Each row was made from one walk, in order. Every step used is in the known rows, and no mark comes twice. Write each row's walk.
Known rows:
j > g: [ -2 -13  -1  -6   9  -4   6 -10   8   5   4  10   1   4   4  -7  -3  -3
  -7  -3   0  -2   7  -4   1   6  -3  -1  -4   0  11 -11   2   0  -3 -14
  -9   6   5  -8   1  -6   2   2   1  -5   2   4  -5  12  -2]
n > y > s > u > g > j > d: [ -7  -9   1  -5   1  18  -6 -21  16   0  23  10  -4  11 -24  -4   5  -3
 -23  -6  14   8  19   7  -2   8 -21 -17 -22 -29 -15  -7   3   7  -4 -12
 -43   8  -2  -3 -12  -8   0  -9  -5  -2  -9  11 -10   3   3]
g > j > x > u > f: [  5 -12  11  -8   5  10   7  10   0  22   1   9  -9  -1   5  10   1 -11
 -24 -14   9   8  -2   4   6  -7  -8 -16 -20  -8  -2  -5   7 -30  -4 -16
 -12  -7 -13   6  -7  -2  -4  10   3  12   1   7  14   4 -11]
w > y > s > u > d > j: [ 23   8  -8  -5  -6  17 -12 -11   4 -12  16  20 -10  15 -28  -3  13   9
 -14 -13   3  -2  19   6   2   9  -4   7  -7  -6 -16  -7   1   4   4   5
 -23 -11 -10   0  -3 -13  -5 -11  -6   7 -20  21 -15  16  -5]
n > y > s > u > f: [  9   2   2   1   7   1   6 -18   1  -8  14   4  -4  26 -11  16  -7 -10
 -27  -4  11  10  16  10  11   6  -9   8  -2 -23 -27  14  15   3 -10   6
 -17  -8   0   5 -18 -11  -2  -4   0  -3 -21   6  -2   1  13]
f > u > x > j > d: [  8 -31  16   6 -10   4  -2  -2  -5  16  -4 -10 -17 -10  14  -4   1  -7
 -11  -5  16   4   5  -6   0  -9 -15 -12  10 -17  -7  -6  -8 -21   6 -21
 -10   2  10 -13  17 -17  -4 -10   3  12  -6   6   2  -4 -22]
f > u > w > y > n: [  9 -15   1  -9  -3   2   6  -7 -27  -6  -4   5 -14  14   9  -3  -1  11
  14   0  19 -10   1   2  11   8 -20   4  16  -9  -9  -3   6  -4   8   0
 -12   1  -6  15   1 -11   0  -5 -11   8 -24  27  -2   3   2]
f > u: [  5  -5   0   4   1   4   5 -10 -12   8  -5   4  -7  -4   3   4   2 -10
   1   3   1   2  -3  -3  -1  -3 -15  -4  11  -7  -4   7  -2 -10  -3  -1
  -1   4  -2   1  -3 -11   5  -7  -4  -6  -8   4   4  -4  -5]
a > x > u > n: [-11  -2  18 -13  -2  -2   7  -4  -9  15  -4  16 -12   1   3  -2   2  -6
 -14 -19  16 -19   3  -2   0 -16  10  -3  -2   8   5   3 -20 -18   3 -14
 -14  -9  -9  12  16   4  -9   6   1  12  -5  -7   6   0  15]
x > u > w: [ -4 -14   7 -18  -3   7  -4  11   3   5  -4   8 -16   2  11   0 -12  -2
  -3 -19  13  -8  10  -1 -14   3  -6 -12   0   1   1  -4  -5   0  -1   1
   3  -5  -6  14  -1   7  10   0 -11   8  -7  -2   2  -2  -2]
g > j: [ -2   7  -2   2   0  13   1   3   6   7   3  -1   1  -5  -8   3  -3   5
  -2  -4  -2   6  -8   4   1  -2  -4 -18 -14  -6  -2  -2   2  -6   1  -2
 -11   6 -11  -1  -7  -7   0  -1  -2  -5   1   0   7   0  -1]
f > u > w: [ 10 -14   6  -7  -4   4  -2   1 -11   3  -8  -2  -7  -4   7  10  -8  -7
   0  -8  15   3   2  -5  -1   6 -21  -9  10  -8   4   6  -1  -3  -4   6
   2   7  -1  17  -5   1  10  -5 -14  -6 -12  11  -2  -5  -7]
f > u > n > y > w: [-11   8  -6  -7  -2  -1  14 -16 -11  -2   9  -1  -9  22  -5  14   3 -20
 -11   1  14 -20   5  -6  22   0 -11  -6   3 -25 -15  13  -9  -2  -2   8
 -17  -3   7  18  -3 -22  -7  -3  -2  -5 -38  -9  -5  -7  24]
g > j > d: [  3  -6  -3   3 -10  18  -6   3  15   5  12  -2   5  -7  -6 -10   4   7
  -1  -1   4   7  -2   2  -7  -2  -9 -25 -12  -9  -1 -10   0 -11   3 -13
 -20  16  -3  -9  -3  -9  -7  -6   1   3  13   2   2   2 -11]
u > x > j > d: [  3 -25  15   3 -10   0  -6   7   6   7   2 -15 -11  -7  13  -7  -1   3
 -13  -8  13   2   8  -3   1  -6  -2  -9   0  -9  -3 -12  -4 -12  11 -21
  -7  -1  12 -14  19  -5 -10  -1   7  18   4   2  -4   1 -15]
u > s > y: [ 10  -3   8  -6   1  -6  -1   0  -3 -15  20   5   1  18   0   2   0  -5
 -12  -1  -7   4  -3  14   9 -11  -3  18   9 -13  -8  -5   5   7  22   5
 -10   2 -11  18   1   9   9   6  -4  11   7   9  -1   0   5]
g > j > d > u > n: [  9   3   1  -8 -19  17  -5 -12  10   8  12   4   1 -10 -12 -16   3   9
  -7  -1   7   0   6  -7   3  -4  -4 -25 -20   2   3  -3 -22 -23  15  -5
 -30   4  -6  -3   2  -6  -4  -2   1  -5  -7 -14  -9   8  -3]
g > j > x > u > w: [  4 -13  10 -24   1  17  -2  22   6  18   0   4 -13 -13   7   4  -7  -5
 -16 -25  11   1   5   2  -4   1 -19 -26 -14  -8   4  -7   2 -14  -3 -12
 -10  -2 -10  13  -7  10   7   3 -11   8  -6   3  10   0 -14]
n > y > s > u: [  3  10  -4  -6   9   6   6 -18   5  -6  16   4  -9  14 -16   4  -6  -8
 -17  -2  -2   3  17  11   1   3 -13   2   1 -20 -30  11   6  15  -6   4
 -18  -7   2  -2 -15 -10   2 -12  -6  -9 -22  -3  -1  -1  10]
d > j > g: [ 12 -11  -2 -13   1  -2   5  -5  24  10   2  18  -2   3  -8  -9  -3   1
  -7  -8  -4  -8  10  -8  -4  14  -2   2 -13  -7  10 -12   4  -3   7 -13
 -14   3  11  -7   5  -3   2  -5   2  -7   0   9  -8  21  -3]
u > s: [  6  -3   1  -7  -3  -5   0   3   6  -4  11   2   1  13   0   4   4  -3
 -12   5   4   5  -3   7  -2   1  -3  12   2  -4   4   0  -2   1   5   4
   0   3  -7  19   0  11   1   6   1   6   7  -1   4  -3   0]
a > x > j: [  1  -9  13  -2  -1  -8  11   9  -9  13  -6  -9  -8  -3   2   3  -4   7
  -9  -4  11  -5  -5  -6  -8 -13   2   7   3   7  -8  -2   1 -14   1 -13
   1  -1   5  -6   7  -3 -12   2   4   5  -4   8  10   1   1]
y > w: [ -4   6  -9  -8  -2   7  14   3   8  -6   5  -7  -8  10  -1   3   3  -8
  -1   1   8 -11  -4  -5   3   5   1  -5   1  -6 -10  -1   3   8  -9   4
   3   4  11   8  -3  -6 -11   6  -2  -2  -9   2  -1  -9   9]
g > j > x: [  6   1   3  -6   6  10   3  12   5  14   1  -3   1 -15  -4   2   4  -4
 -12  -5  -4  10  -6   4  12  -3 -12 -15 -14  -7   2  -4   7 -13   0 -13
 -16   4  -4   0  -6   1  -4   1  -1  -2   0   7   7   1 -12]
f > u > s > y: [ 13  -7   9  -3   3  -2   4  -8 -14  -3  16   8  -5  13   2   6   1 -16
 -12   2  -7   8  -7  11   6 -14 -18  14  19 -19 -14   2   3  -2  19   5
 -12   4 -12  21  -1  -2  13   0  -7   4  -1  12   4  -5   0]
s > u > d: [  9  -7   0  -2   3   9 -19  -6  -5  -8   5  12   0   0  -6  -2   5  -6
  -7 -11   4   3  13   0   6  -4  -3  -3   1   7   0   1 -11   5  -6   7
  -4   2 -13   3  -7  -4   6   3  -5  -2   7   7 -11   3  -1]
w > y > s > u > d > j > x > a: [ 25   2  -5  -7  -4  13 -17   2   8   1  16  22 -18   6 -19 -14  15   5
 -31 -22   1  -5  16   5  15  -3  -6   3 -14  -5 -22   1   9  -3   9 -18
 -28 -14  -6  -5   8  -8  -8  -5   6   6 -26  26  -6  13 -23]
n > y: [ -5  -1   0  -3   5  -7   2  -5  -4  -4   8  -4   6  12  -1   5  -2   0
  -6   0   0  -8  12   0   6  -2  -6   2  -1 -12  -8   2   5   4   2   4
  -8  -3   7  -1  -7  -1   1  -6   3   0 -15  -8  -4   5  10]
f > u > w > y: [ 11 -17   0  -2  -3   2  -5  -2 -28  -7  -3   4  -9   3   7  10   1   7
   1  -8  13  -5   6  -5   4   5 -22  -7  14  -6  -2   1   9  -5   8   8
  -7  -1  -8   9  -5  -3   6 -10  -9   5 -27  18  -7   2 -12]
w > y: [  0  -3  -6   6   1   0  -1  -1 -19  -9   4   6  -2   8  -2   0   7  13
   0   0  -1  -7   5   0   4  -3  -1   1   3   0  -5  -5   9  -1  12   2
  -8  -7  -7  -7   0  -4  -2  -5   4  10 -15   5  -7   8  -5]
f > u > g > j: [-11 -13   6   1   1   9   0 -12 -12  17  -2  11  -5  -4 -10  10   7  -7
  -6  -3  10   4  -7  -5   4   1 -17 -17 -13 -12   9  -2  -3 -13  -5  -6
 -13  10 -15   8  -3  -5  11  -2  -9  -9  -5  17   0  -1  -3]

Write each row's walk:
[  4   2   7  -6   7  -2  11  -9  -7 -10   9   3  -3  15   2 -14  -6   1
  14   2  -6  -5  -6  12  17  -9   2  15  10 -10 -22  -8   3   6  19  -7
 -15   1   0   6   6  -9   0   8  -6   9   3  19  -1   2  19] => s > y > n
[ -1 -11  -3   3  -3  25 -11 -20   3  -4  20  20 -13   9 -26 -10  15   9
 -17  -6  15   6  12   7  -5   9 -16 -18 -15 -16 -10 -14   7   0   5 -13
 -43   5 -17  -9  -4 -11  -3 -10  -5   7  -8  27 -13   7 -12] => w > y > s > u > g > j > d
[ 19  -7  -1 -14 -17  15   1  -2  18   6  24   1   3  -4  -7 -14   9   9
 -15   8   6   9   3  -3 -15  -2 -15 -13 -10  -3  -2  -9 -10 -13  10  -3
 -20  13  -3   7  -7   8  -3   0   0   0   5  -9   0   5 -14] => g > j > d > u > s
[  4  -1  12  -2   5   9   4  -5   7   8  -1  -5 -29  -1  -6   5 -13  -8
 -23 -13   7  14   5  11   5   0  -5   0   1 -13 -28   5  -1  -1  -3 -12
  -9 -15  -1  -8   9 -12   0  -5  -6   2 -14   6   5  -6  -6] => y > s > u > x > j
[  4 -11  22 -18   2  -5  11   4 -10   1  17  16  -8  12   7  -1   2  -9
 -22 -15   2 -10   0  10  -7 -27   1  15  14  -5 -13  -8  -2  -5  16 -12
 -16   1 -10  23   9  15  -2   9  -4  20   5   6  12  -1   8] => a > x > u > s > y
[ -5  -5   0   0   8   8  -4 -22 -13  -9   9  21 -17  15 -19   1  12   2
 -15  -4   9   1  13   3   4  11  -7   7  -4  -6 -10  -3   9  11   0  -3
 -21 -11 -16  -3   0  -1   4  -4  -6   5 -21  24 -14   5  -2] => w > y > s > u > g
[ 16  -4  -3  -6 -15  20   1  -4  12   8  12  -2   1 -17  -8 -19   5  10
  -3   3   1   4   5 -10 -13  -4 -12 -25 -11   2  -5 -10  -8 -15   8  -6
 -20  11   3 -11  -8  -4  -4  -7   1  -6  -2  -9  -4   6 -14] => g > j > d > u
[ 11  -9  16 -22 -11   4   0   8   5  10   1  16  -2  -1  -4  -5  12   1
 -13 -25  15 -23  14 -10 -13 -12   6   2  -6  11   5 -14 -16 -16  -4 -14
  -8  -1   4  13  11   7 -12   3   0  17  -1   6  -2  13   3] => a > x > u > d > j
[  2  -6  15 -25   1   1  25   6  -2  -5  23   9 -16  22   7   2   5 -16
 -22 -15   9 -22  -4   4  -4 -23   0  12  17 -10 -22  -9   0   3   7  -9
 -12   4  -1  30   4   9 -13  16  -4  19  -4   6  11 -11  19] => a > x > u > s > y > w
[ 27 -29  22  -5 -18  -6  11  -1  -9  10   3  -9  -7  -2   6  -7   3  11
 -20   1  27  -2   9 -22  -9 -14   0   4   2  12  -8  -6  -1 -32   3 -15
  -6   1  17  -9   3   0 -20   6  11  11  -6   6  -1   8  -8] => a > x > j > d > u > f
[-12   7   3  -3   0 -11  -3 -11  -8  -3   8   0   5  17  -6   7  -2  -3
 -11  -3   7 -10  13   2  22  -3   2   0 -10 -10   0   9 -10  -3  10   4
 -17 -10   0   8   3  -5   1  -2   4   0 -19 -14  -8   6  22] => u > n > y
[  6  -8   2   3  -3   3  -7  -8 -16   2   2   4   5   2   3   5  11  -9
  -1  -2   9   1   5  -5   3  -7 -11  -2   8   0   4  -2 -14 -10 -11   3
   0   8  -7   9  -3 -13   0  -1  -6   4  -2   8  -6   0  -5] => f > u > d
[  0 -10   7 -16   7   4   5  10  -1  18  -2  10 -16  -8  11  -6   5 -12
 -13  -9  -2  -5   7   0  -6  -7  -7  -3  -1  -3   0  -5  -4 -11  -3 -16
  -3 -13  -1  -2   3   6   1   3   1  13  -2  -2   8  -1 -14] => j > x > u
[ 22 -16  13 -17  -5   0   5  10  11  20  -3  17 -16   1   1   4   4 -13
 -24 -16   9  -6  11  -5   0   4  -3   5 -15 -10   2  -4   5 -26   2 -13
  -6 -18   4   6   5   7  -3   5   7  13  -3  12   5  12 -10] => d > j > x > u > f
[ -9   5  -9 -10   1   0  15  -1   3 -10  14 -10  -1  20  -2  10   1  -7
  -7   2   8 -20   8  -6   9   3  -5  -2   0 -17 -18  -1   8  13  -6   5
  -4   1  19   8  -9  -7 -13   1   1  -1 -26  -9  -5  -3  19] => n > y > w
[  1 -18  16   4   0  -2   6   0 -15  17 -11  -9 -21  -8  11  10  -7  -9
 -11  -8   9   6  -3  -4   7  -9 -11  -4   9 -12 -11   3  -6 -18   4 -11
   0  -7   3  -4  13 -14   2  -6  -2   4 -16   5   7  -3 -11] => f > u > x > j
[ 14 -15   2  -7 -14   5   2   0   4   9   7  -6 -16  -8   1 -20  -1  11
  -3  10   6   0  10 -16 -21  -7  -7  -5  -2   6 -13  -9 -10 -15  10  -6
  -2  -6  11 -23   1  -9  -3  -5   5   4  -8  -9  -5   8 -18] => x > j > d > u
[  1  13  -7   4  -1   5   9  -9  -5  -9  12   2  -8  18 -12   2   8  11
  -7   3   2   2   3   9  -1   5  -3   7   3  -7 -18  -5  10   1   1  -3
 -14 -10  -2  -4  -1 -11 -11  -7  -3  13 -23   8  -4   3  -3] => w > y > s
[-10  -4   6  -9  11   1   1 -24   1  -7  12  11  -8  18 -18   7   3 -11
 -20  -5  10   0  20   4   6  10 -12   7 -10 -18 -15   3   3  17  -8   0
 -21  -7  -1   5  -8   1   9  -5  -7  -6 -22   8 -10   2  14] => n > y > s > u > g
[ 10 -12  16 -21   9  -3   5  10  -3   3  19  15 -15   8  10  -5   7 -19
 -25 -12  -8  -1   4  15   2 -18 -11  15   8 -14 -10  -9   0  -6  20 -12
 -12 -10 -11  17   4  14   9  10  -3  22   4   4   8   0  -8] => j > x > u > s > y
[-12  22   2  -4  -1  -6   8 -16   6  -6  14  -4   0  26 -15   8  -3  -5
 -18  -2   9  -3  10  11  17   5   0   8  -9 -20 -15  10  -9   0  -2   2
 -24 -14   3  12   1 -12  -8  -4  -3   6 -29 -12  -7   1  22] => u > n > y > s
[  7 -26  16 -17   4  -8  15  -8   2  17  -1  -1 -16 -11  10  -8 -11   2
 -21  -8   5   0  14 -17   5  -3  -4  -2  -5   5   1 -11  -9 -14   7 -18
  -6  -9  14 -17  13  -4   4   2   0  -3 -21  -8 -10  16 -10] => d > u > x > j > g
[ 11 -14  11   1  -6  13  -3  -6  17   6   7  -7 -27  -3  -2  -9  -6  -7
 -23 -11  14  13  12   9  -4   1  -9  -7   2 -16 -25  -3  -2  -3   1 -21
 -20  -6   8 -17  12 -15  -7  -8  -2   9  -4   7  -1  -4 -16] => y > s > u > x > j > d
[ -6 -18   8  -5   8   3 -12 -13  -6  -1  -2  20  -9  -2 -10  -2   4  -8
  -8  -7   7  -1  10  -4   5   6  -5   0  -6   2   8   1  -2  10   0   0
  -7  -2 -11   2   2   9  16   4  -4  -8   3  16  -9   1   3] => s > u > g
[ -4 -25   5   3  -8  14  -7 -13  -1  14   4  10  -2  -7  -6  -4  14  -5
  -4  -1  16   4   0  -8  -4   1 -22 -24 -12 -15  11 -11  -6 -16  -1 -18
 -24  18  -7   1   1  -9   3  -5  -5  -1   6  18  -5   0 -13] => f > u > g > j > d
